Each row was made from one path, in order. Every step used is in the known rows, and no mark comes twice. Write each row's path.
Known rows
sugifiz, feloz, vofa, sasos, lebe: [-0.20  0.23 -0.03 -0.15 -0.14 -0.04 -0.17 -0.13  0.16 -0.07 -0.01 -0.26
  0.12 -0.18  0.12 -0.25 -0.05 -0.39 -0.14  0.01 -0.05  0.12 -0.21  0.16]
sugifiz, feloz, lebe, sasos: [-0.01 -0.35 -0.45 -0.13  0.13  0.02  0.24 -0.11 -0.56 -0.04 -0.09 -0.20
  0.22  0.23  0.03 -0.23 -0.69 -0.18  0.07 -0.04 -0.14  0.03  0.10 -0.04]
genis, lebe: [ 0.08  0.00  0.09  0.07  0.10  0.13  0.05  0.22  0.23 -0.03 -0.14 -0.27
  0.04  0.05  0.09 -0.04 -0.03  0.18 -0.02  0.03 -0.13 -0.09  0.02 -0.04]
feloz, sugifiz: [ 0.09 -0.10  0.08 -0.06 -0.05  0.01 -0.03  0.11 -0.44  0.07 -0.04 -0.21
  0.21  0.04  0.06  0.10  0.06  0.03  0.04  0.13  0.13  0.04  0.14 -0.05]
lebe, feloz, vofa, sasos: [-0.22  0.11  0.32 -0.10 -0.16  0.00  0.38 -0.13  0.03 -0.03  0.30 -0.31
  0.20 -0.21  0.14  0.17 -0.04 -0.18  0.07  0.08 -0.08  0.02 -0.06 -0.11]
feloz, vofa, sasos, lebe, sugifiz: [-0.01  0.39  0.29 -0.12 -0.31 -0.03 -0.17 -0.18  0.35 -0.04  0.16 -0.29
 -0.04 -0.15  0.08  0.01  0.17 -0.07 -0.04  0.03 -0.05  0.10 -0.26  0.41]
vofa, lebe: [ 0.12 -0.35 -0.21  0.09  0.21 -0.13  0.28 -0.21 -0.15  0.03 -0.13 -0.03
  0.18  0.12 -0.20  0.04 -0.20  0.03 -0.01 -0.07 -0.24 -0.10  0.09  0.19]
vofa, sugifiz, feloz: [-0.06 -0.24 -0.29 -0.12  0.26 -0.01 -0.04  0.04 -0.30  0.03 -0.13  0.20
 -0.08  0.14 -0.18 -0.19 -0.16 -0.05  0.02 -0.21  0.17  0.05  0.11  0.13]
genis, lebe, feloz, sugifiz, vofa, sasos: [-0.03  0.38  0.83  0.06 -0.33  0.03 -0.01  0.35  0.15  0.01  0.23 -0.20
  0.08 -0.40  0.33  0.10  0.24 -0.23 -0.05  0.09  0.13 -0.05  0.04 -0.29]
genis, lebe, feloz, sugifiz: [ 0.03  0.04  0.43  0.17 -0.09  0.14 -0.21  0.25  0.07  0.00  0.16 -0.16
  0.01 -0.09  0.09  0.18  0.29  0.19 -0.02  0.12  0.15 -0.12  0.14 -0.35]
genis, lebe, feloz, sugifiz, vofa: [-0.06  0.35  0.47  0.09 -0.10  0.05 -0.05  0.23  0.15  0.04  0.18  0.02
 -0.06 -0.16  0.15  0.18  0.26 -0.12 -0.04  0.21  0.18 -0.09  0.19 -0.40]
lebe, sugifiz: [ 0.09  0.05  0.22 -0.09 -0.05  0.02  0.07  0.04 -0.09  0.05  0.07  0.07
 -0.14  0.09 -0.01  0.03  0.06  0.18  0.12 -0.01 -0.12  0.02 -0.05  0.16]
sugifiz, vofa, feloz: [ 0.08  0.08 -0.17 -0.11  0.06 -0.02  0.26  0.07 -0.14 -0.01 -0.11  0.14
  0.06  0.16  0.03  0.15 -0.15 -0.21  0.04  0.06  0.18  0.07 -0.01 -0.31]
sugifiz, feloz, lebe, vofa, sasos: [-0.15 -0.26 -0.06 -0.08 -0.24  0.05  0.27 -0.04 -0.58 -0.01 -0.08  0.12
 -0.01 -0.19  0.19 -0.21 -0.48 -0.05  0.04 -0.13 -0.25  0.07 -0.13 -0.12]
vofa, sugifiz: [ 0.10 -0.19 -0.11 -0.11  0.34  0.00  0.06  0.04 -0.16  0.03 -0.11 -0.03
  0.03  0.27 -0.14  0.02 -0.17  0.16  0.06 -0.17  0.12  0.08  0.18  0.20]
feloz, sugifiz, vofa, sasos, lebe: [ 0.11  0.50  0.51 -0.13 -0.32 -0.11 -0.29  0.14 -0.06  0.00 -0.02 -0.21
  0.26 -0.19  0.26 -0.02  0.06 -0.34 -0.12  0.14  0.09  0.26 -0.01  0.06]
sugifiz, feloz, vofa, sasos: [-0.27 -0.03 -0.07 -0.13 -0.20  0.01  0.33 -0.07 -0.22  0.02  0.00 -0.29
  0.15 -0.29  0.14 -0.22 -0.15 -0.44  0.01  0.03 -0.11  0.00 -0.17  0.11]
lebe, sugifiz, feloz: [-0.05 -0.04  0.04 -0.11 -0.15  0.05 -0.05  0.04 -0.24  0.06  0.08  0.29
 -0.29 -0.06 -0.07 -0.16  0.06 -0.04  0.12 -0.07 -0.09 -0.01 -0.10  0.14]
vofa, lebe, sugifiz: [ 0.14 -0.25 -0.02  0.13  0.05 -0.15  0.18 -0.23 -0.03  0.07  0.01  0.19
 -0.13  0.07 -0.27  0.04  0.04  0.11  0.07 -0.10 -0.24 -0.12 -0.03  0.39]
lebe, sasos: [ 0.15 -0.24 -0.34 -0.07  0.23  0.02  0.18  0.02 -0.10  0.03 -0.10 -0.36
  0.31  0.33  0.05 -0.07 -0.33  0.09  0.10  0.01 -0.18  0.02  0.12  0.01]
sasos, lebe, sugifiz: [ 0.14  0.31  0.27 -0.05 -0.01 -0.01 -0.42 -0.03  0.23  0.02  0.08  0.15
 -0.22  0.18 -0.03 -0.01  0.12  0.23 -0.03 -0.02 -0.08  0.13 -0.07  0.19]
vofa, sasos, lebe, sugifiz, feloz: [ 0.02  0.31  0.44 -0.07 -0.34 -0.02 -0.49  0.09  0.11  0.01  0.07  0.15
 -0.24 -0.18  0.09 -0.32  0.10 -0.09 -0.03 -0.17 -0.14  0.17 -0.26  0.21]
genis, lebe, sugifiz, feloz, vofa, sasos: [-0.26  0.18  0.21  0.06 -0.36  0.10  0.04  0.04  0.30  0.00  0.05 -0.21
 -0.19 -0.47  0.13 -0.23  0.26 -0.26  0.00  0.03 -0.05 -0.13 -0.29  0.33]
sugifiz, vofa, lebe, feloz: [-0.02 -0.01  0.07  0.12  0.14 -0.23  0.38 -0.22 -0.01 -0.01  0.22  0.35
 -0.02 -0.01 -0.20  0.15 -0.15 -0.22 -0.01  0.00 -0.18 -0.09  0.16 -0.18]
sasos, lebe, feloz: [ 0.05  0.23  0.33  0.00  0.13  0.01 -0.39 -0.03  0.26 -0.05  0.22  0.14
 -0.03  0.22 -0.03  0.10  0.00  0.23 -0.05  0.00 -0.09  0.13  0.05 -0.32]
genis, lebe, sugifiz, feloz, vofa: [-0.25  0.07 -0.17  0.06 -0.13  0.12 -0.01 -0.03  0.27 -0.01  0.06  0.01
 -0.31 -0.22 -0.09 -0.16  0.33 -0.16  0.01  0.11  0.01 -0.21 -0.15  0.22]

Write each row's path
[-0.25 -0.15 -0.45 -0.12  0.08  0.04  0.26 -0.17 -0.19 -0.03 -0.01 -0.07
  0.03 -0.04 -0.08 -0.14 -0.11 -0.36  0.04  0.12 -0.05 -0.03 -0.02  0.01]	sugifiz, feloz, vofa
[ 0.13 -0.32 -0.43  0.02 -0.04  0.11 -0.08  0.04 -0.30  0.03 -0.16  0.20
  0.07  0.04  0.03  0.22  0.17  0.31  0.05  0.03  0.44  0.00  0.05 -0.42]	lebe, vofa, feloz, sugifiz
[-0.04  0.04  0.14  0.13 -0.13  0.14 -0.20  0.23  0.18  0.03 -0.03  0.20
 -0.37 -0.12 -0.01 -0.24  0.23  0.02  0.02 -0.03 -0.10 -0.17 -0.13  0.10]	genis, lebe, sugifiz, feloz
[ 0.04 -0.24 -0.45  0.20  0.10  0.19 -0.03  0.21  0.28 -0.06 -0.26  0.17
 -0.12  0.12  0.08  0.10  0.14  0.44 -0.02 -0.08  0.18 -0.13 -0.10 -0.40]	genis, lebe, vofa, feloz
[-0.15 -0.34 -0.51  0.08  0.25  0.17 -0.21  0.19  0.15  0.00 -0.23  0.40
 -0.32  0.06 -0.12 -0.23  0.11  0.27 -0.04 -0.26  0.17 -0.14  0.08 -0.01]	genis, lebe, vofa, sugifiz, feloz
[ 0.04 -0.02 -0.25  0.01  0.14  0.06 -0.33 -0.08  0.21 -0.07 -0.12  0.24
 -0.01  0.26 -0.01 -0.02  0.01  0.42 -0.10  0.00 -0.12  0.14  0.00 -0.15]	sasos, lebe, vofa
[ 0.02  0.22  0.08 -0.04 -0.12  0.00 -0.58 -0.03  0.11  0.01  0.08  0.37
 -0.32  0.07 -0.08 -0.24  0.11  0.02 -0.05 -0.07 -0.07  0.09 -0.13  0.10]	sasos, lebe, sugifiz, feloz
[ 0.07  0.11  0.27  0.11 -0.07  0.11 -0.05  0.23  0.31  0.02 -0.01 -0.04
 -0.22 -0.01  0.03 -0.03  0.26  0.27  0.05  0.03 -0.09 -0.11 -0.07  0.15]	genis, lebe, sugifiz
[ 0.07 -0.28 -0.36  0.17 -0.07  0.21 -0.21  0.21  0.06  0.04 -0.22  0.10
 -0.04 -0.04  0.12  0.15  0.30  0.40 -0.06  0.06  0.45 -0.14  0.02 -0.39]	genis, lebe, vofa, feloz, sugifiz
[-0.03 -0.19 -0.22  0.18  0.09  0.24  0.00  0.18  0.27 -0.02 -0.17  0.08
 -0.06  0.07  0.11 -0.04  0.09  0.41 -0.02 -0.02 -0.11 -0.13 -0.02 -0.15]	genis, lebe, vofa
[-0.19  0.01 -0.08  0.08  0.27  0.06  0.05 -0.03  0.43 -0.06  0.17 -0.14
 -0.12  0.06 -0.17  0.19  0.21  0.16 -0.02 -0.02  0.26 -0.20  0.18 -0.02]	genis, lebe, feloz, vofa, sugifiz
[ 0.06  0.23  0.47 -0.15 -0.33 -0.05  0.19  0.18 -0.38  0.06 -0.01 -0.27
  0.30 -0.30  0.28  0.02 -0.03 -0.41  0.03  0.13  0.10  0.16  0.00  0.04]	feloz, sugifiz, vofa, sasos
[ 0.06  0.32  0.69 -0.01 -0.13 -0.03 -0.33  0.07  0.25 -0.05  0.23 -0.12
  0.06  0.02  0.16  0.01 -0.05  0.11 -0.08 -0.10 -0.18  0.23 -0.07 -0.21]	vofa, sasos, lebe, feloz
[-0.18 -0.06 -0.16 -0.10  0.27 -0.06  0.19 -0.20  0.06 -0.04  0.26  0.01
 -0.04  0.15 -0.25  0.29  0.04  0.03  0.08 -0.02  0.25  0.00  0.20  0.01]	lebe, feloz, vofa, sugifiz
[ 0.18  0.38  0.56 -0.07 -0.28 -0.04 -0.35  0.04  0.26 -0.01  0.06 -0.07
 -0.06 -0.06  0.14 -0.06  0.11  0.15 -0.05 -0.12 -0.19  0.19 -0.27  0.30]	vofa, sasos, lebe, sugifiz
[-0.20 -0.41 -0.69  0.09  0.17 -0.18  0.35 -0.43 -0.18  0.01 -0.05  0.03
  0.12 -0.12 -0.31 -0.11 -0.15 -0.39 -0.02  0.08 -0.10 -0.17  0.03  0.25]	sugifiz, feloz, vofa, lebe
[-0.01 -0.29 -0.16  0.11 -0.03 -0.16  0.02 -0.19 -0.16  0.05  0.03  0.45
 -0.24 -0.07 -0.33 -0.18  0.01 -0.09  0.08 -0.12 -0.22 -0.14 -0.05  0.32]	vofa, lebe, sugifiz, feloz
[ 0.03 -0.10 -0.16  0.07  0.19 -0.21  0.45 -0.20 -0.12  0.01 -0.11  0.13
  0.13  0.06 -0.17  0.02 -0.20 -0.29 -0.01  0.01 -0.18 -0.06  0.15  0.16]	sugifiz, vofa, lebe
[ 0.07 -0.10 -0.10  0.05  0.01 -0.20  0.26 -0.15 -0.34  0.04 -0.05  0.06
  0.22 -0.12 -0.10  0.09 -0.02 -0.37 -0.01  0.15  0.08 -0.04  0.19  0.12]	feloz, sugifiz, vofa, lebe
[ 0.06  0.57  0.25 -0.13 -0.04 -0.07 -0.28 -0.02  0.28 -0.05  0.06  0.31
 -0.27  0.11 -0.04  0.03  0.15 -0.07 -0.05  0.04 -0.09  0.16 -0.06  0.12]	sasos, lebe, sugifiz, vofa
[-0.22  0.11  0.07  0.11  0.09  0.08  0.14 -0.05  0.41 -0.06  0.23 -0.22
 -0.03 -0.06  0.01  0.20  0.17  0.07 -0.04  0.16 -0.01 -0.20  0.02 -0.26]	genis, lebe, feloz, vofa
[-0.01  0.16  0.09 -0.14 -0.10 -0.04  0.14  0.11 -0.38  0.04  0.01 -0.04
  0.16 -0.04  0.11  0.09  0.05 -0.33  0.03  0.20  0.15  0.09  0.16 -0.08]	feloz, sugifiz, vofa
[ 0.10 -0.28 -0.27 -0.07  0.20  0.03  0.39 -0.12 -0.43  0.00 -0.09 -0.40
  0.36  0.32  0.05  0.00 -0.69  0.03  0.10  0.03 -0.14  0.07  0.13  0.04]	feloz, lebe, sasos
[ 0.21 -0.19 -0.15 -0.09 -0.04  0.02 -0.08  0.14 -0.35  0.06 -0.13 -0.13
  0.22  0.03  0.06  0.21  0.03  0.08  0.03  0.09  0.44  0.02  0.02 -0.29]	vofa, feloz, sugifiz
[ 0.09  0.34  0.13  0.06 -0.13  0.05  0.04  0.20  0.40  0.01 -0.06  0.24
 -0.31 -0.02  0.03  0.11  0.25  0.00  0.00 -0.01  0.25 -0.13 -0.15 -0.13]	genis, lebe, sugifiz, vofa, feloz
[ 0.21 -0.50 -0.57  0.15  0.36 -0.16  0.28 -0.18 -0.05  0.03 -0.16 -0.24
  0.37  0.27 -0.20 -0.08 -0.40  0.05  0.06 -0.10 -0.26 -0.13  0.19  0.24]	vofa, lebe, sasos
[-0.10 -0.14 -0.41 -0.14  0.28 -0.03  0.26 -0.22 -0.07 -0.01 -0.03 -0.20
  0.16  0.19 -0.22  0.15 -0.03 -0.06  0.04  0.00  0.22 -0.01  0.14  0.34]	feloz, vofa, sugifiz
[ 0.15 -0.07 -0.46  0.04  0.00  0.07 -0.60  0.01  0.01  0.02 -0.19  0.24
  0.00  0.12  0.04  0.19  0.20  0.36 -0.12  0.04  0.46  0.09  0.01 -0.37]	sasos, lebe, vofa, feloz, sugifiz
[ 0.08 -0.28  0.05  0.16  0.19 -0.17  0.22 -0.22 -0.03  0.01  0.20  0.16
  0.03  0.11 -0.24  0.17 -0.11  0.15  0.02 -0.08 -0.22 -0.10  0.18 -0.12]	vofa, lebe, feloz
[ 0.13  0.23  0.43 -0.08 -0.08 -0.06 -0.23  0.08  0.16 -0.07 -0.05 -0.28
  0.19  0.04  0.20 -0.10 -0.14  0.05 -0.11 -0.11 -0.21  0.24 -0.12  0.10]	vofa, sasos, lebe
